Each row comes from the steps of one path. Every step used is in the known rows, and no mark comes twice. Write the path behind each row, first mark first.
Known rows:
binez simumir nuve: [ -1  -2 -20   2   4   0 -16  -9 -17   9  16  10  -5 -10  -6   2  -9 -18
   2  -3  11]
falim simumir binez genavil bulo: [  2   4  -3  -6   3  -8  -3  -8 -21  -3   3  -2 -14   7   0  10   4 -16
  10 -20  -9]
nuve simumir: [ 3  0  5  9  6  8 -3 -3 -8 -5 -9 -8 -2 11 -4 -5  2  1 -1 14  8]
binez genavil bulo simumir: [ 10  -3  -5   4   7  12  -4 -12 -23  -4   6  23  -1  26  -9  10   0 -17
  11 -24   9]
binez genavil falim simumir: [-10   2  -9   6  21 -13 -12  -2   9   2  21 -17 -14 -16  -3   1   0  -8
  -3  -5  -5]
simumir bulo: [ -3   3 -12   5   0  -1  -5  -2 -12  -8  14   4  -2   4  -8  -7  -5 -14
   1   0   5]
bulo genavil falim simumir: [ -9   5   9  13  21 -26  -5  -2  22  -1   9  -2  -2 -17 -22   4   0  -3
   4  -5 -11]
nuve simumir bulo genavil: [  0   1  -6  23  16   0  -7 -12 -18 -18   2  13   0  13 -27  -8  -2 -19
   1   2  12]
bulo simumir binez genavil falim: [ -5  -3 -12   5  15   2  -7  -6   1 -10   1  19   3   8  -9   4  -2 -11
 -26   0   2]
simumir binez genavil: [ -2  -3 -21  -3   4   3  -2  -8 -15  -7  -1   7  -7   3   4   4   2 -13
 -17  -4   0]
simumir bulo genavil: [ -3   1 -12  13   8  -9  -4 -10 -10 -12  10  22   1   2 -23  -2  -5 -19
   3 -12   4]
nuve genavil bulo simumir: [  8   3  21   7   5   9  18  -4  -9   7 -11  20   6  35 -28  14  -8  -5
  20 -14   1]
falim genavil bulo simumir nuve: [  1   4   7   0  -5  19  -8  -9  -8 -10 -11  16  15  27 -18   2   6 -13
  21   3   1]
binez genavil: [  1  -5 -19   3   8   4  -5  -8 -11  -2  10   1  -9  -2   3   2   0 -11
  -6 -11   5]
nuve genavil: [ -3   2   6   7   7   1  17   0   1  10  -5  -1  -3   8 -16   6  -9   0
   3  -1  -3]
bulo simumir nuve genavil: [ -1   0   1  12  14   8  13 -13  -1   9 -12  19   9  29 -39   5  -6 -17
   4   1  16]
bulo genavil: [  0  -2   0   8   9 -10   1  -8   1  -5  -2  19   5  -3 -15   4   0  -5
   2 -11  -1]
nuve simumir binez genavil bulo: [  3   0  -7   2   9  13  -6 -11 -33 -11 -11   5 -12  27  -2   7   1 -10
  -3  -2   3]
simumir bulo genavil falim: [-12   2 -11  15  20 -13 -12  -3   4 -11  17  18   1  -6 -26  -2  -9 -12
  -7  -2  -1]
simumir binez: [ -3   1   0  -6  -5  -2   4   0  -2  -4 -12   6   2   4   1   3   1  -2
 -12   4  -5]
bulo genavil falim: [ -9  -1   2  11  20 -13  -5  -2  16  -4   3  13   3 -10 -19   6  -4   1
 -10   0  -6]
falim simumir bulo: [ -2   8  -3   7   1 -13  -5  -1  -6  -5  19 -12  -7  -3 -10  -9  -1 -18
  14  -6  -1]

Write each row's path:
[  0  -2 -15   6  11  10  -4 -10 -21 -13 -11  -1  -8  13   0  -1   4 -11
 -18   9   7] : nuve simumir binez genavil
[-11   9  -2   8  12 -17 -12   4   8  -4  24 -16  -7 -12 -14  -9  -6 -11
   3   4  -5] : genavil falim simumir bulo
[ -3   5  -4  16  10 -21  -4  -9  -4 -10  16   7  -3  -5 -26  -4  -1 -24
  16 -18  -2] : falim simumir bulo genavil
[  7  -4 -15   4  14  14 -11 -20 -26  -1   3  27  -1  32 -20   9   1 -28
  10 -19  19] : binez genavil bulo simumir nuve
[  6   5  16   0 -12  16  -2  -1  -5 -12  -9  11  16  19  -6   4   6  -1
  20  -1 -11] : falim genavil bulo simumir
[-13   6   0   3  20 -16 -12  -2  17   6   8 -15  -6  -9 -17  -3  -1  -9
   1  11   1] : genavil falim simumir nuve
[-13  -1 -18  -2  14  -3  -9  -3  -1  -6   5   4  -8  -6   1   5  -3  -4
 -28   5  -6] : simumir binez genavil falim
[  0   6  10  -6 -13  12  -5   3  -7  -9  -5  -4   5   5   3   5   5   5
  19   2 -18] : falim genavil bulo
[  1   0 -23  15   6 -11 -16 -10 -24  -7  32  28  -3 -14 -17   0 -14 -27
   6 -20   4] : binez simumir bulo genavil
[  0   2   5   4   1   7   0  -3 -10 -10 -21  -3   0  15  -4  -3   3  -1
 -11  19   2] : nuve simumir binez
[ -2   6   7  -3  -4 -15   5   1   3  -3  -6 -10  -3  -4  -3   1   5  -5
   3   0 -11] : falim simumir binez
[  6   1   6   1   5   9  -5 -12 -13   0  -6  25   8  33 -23   6   0 -17
  16  -9  16] : genavil bulo simumir nuve
[  2  -2  -3   5   7   6  -3 -12  -2  -1  -7  19  12  21 -22  -2   1 -18
   1   2  19] : bulo simumir nuve
[  3   5  16  -6 -18  15   1  -1  -7 -17 -20  17  18  23  -5   6   8  -2
  11   3 -16] : falim genavil bulo simumir binez
[ -8   2 -20  18  18 -14 -22  -4  -9  -5  37  24  -5 -23 -21   1 -18 -20
  -5  -9  -1] : binez simumir bulo genavil falim
[  1   5  12   1   7   3  14  -1 -10  11  -6   4  -6  20 -18  14 -11   0
  17 -11  -7] : nuve genavil bulo
[-11   4  -6  24  27  -4 -15  -7  -3 -17   7   8  -1   5 -31  -7  -7 -12
  -9  11   7] : nuve simumir bulo genavil falim
[ -1   4  -7  14   6   8 -10  -4 -19 -13   4  -5  -5  16 -12 -13  -3 -13
   0  13  13] : nuve simumir bulo
[ -4   4   2   2  13   6   7  -9 -14  13  -9   8  -6  27 -30  13 -11 -10
  15  -6   4] : simumir nuve genavil bulo
[-12   9  14  10  19 -16  10   6  22  13   5 -21  -9  -7 -23   6  -9   3
   5   5 -14] : nuve genavil falim simumir
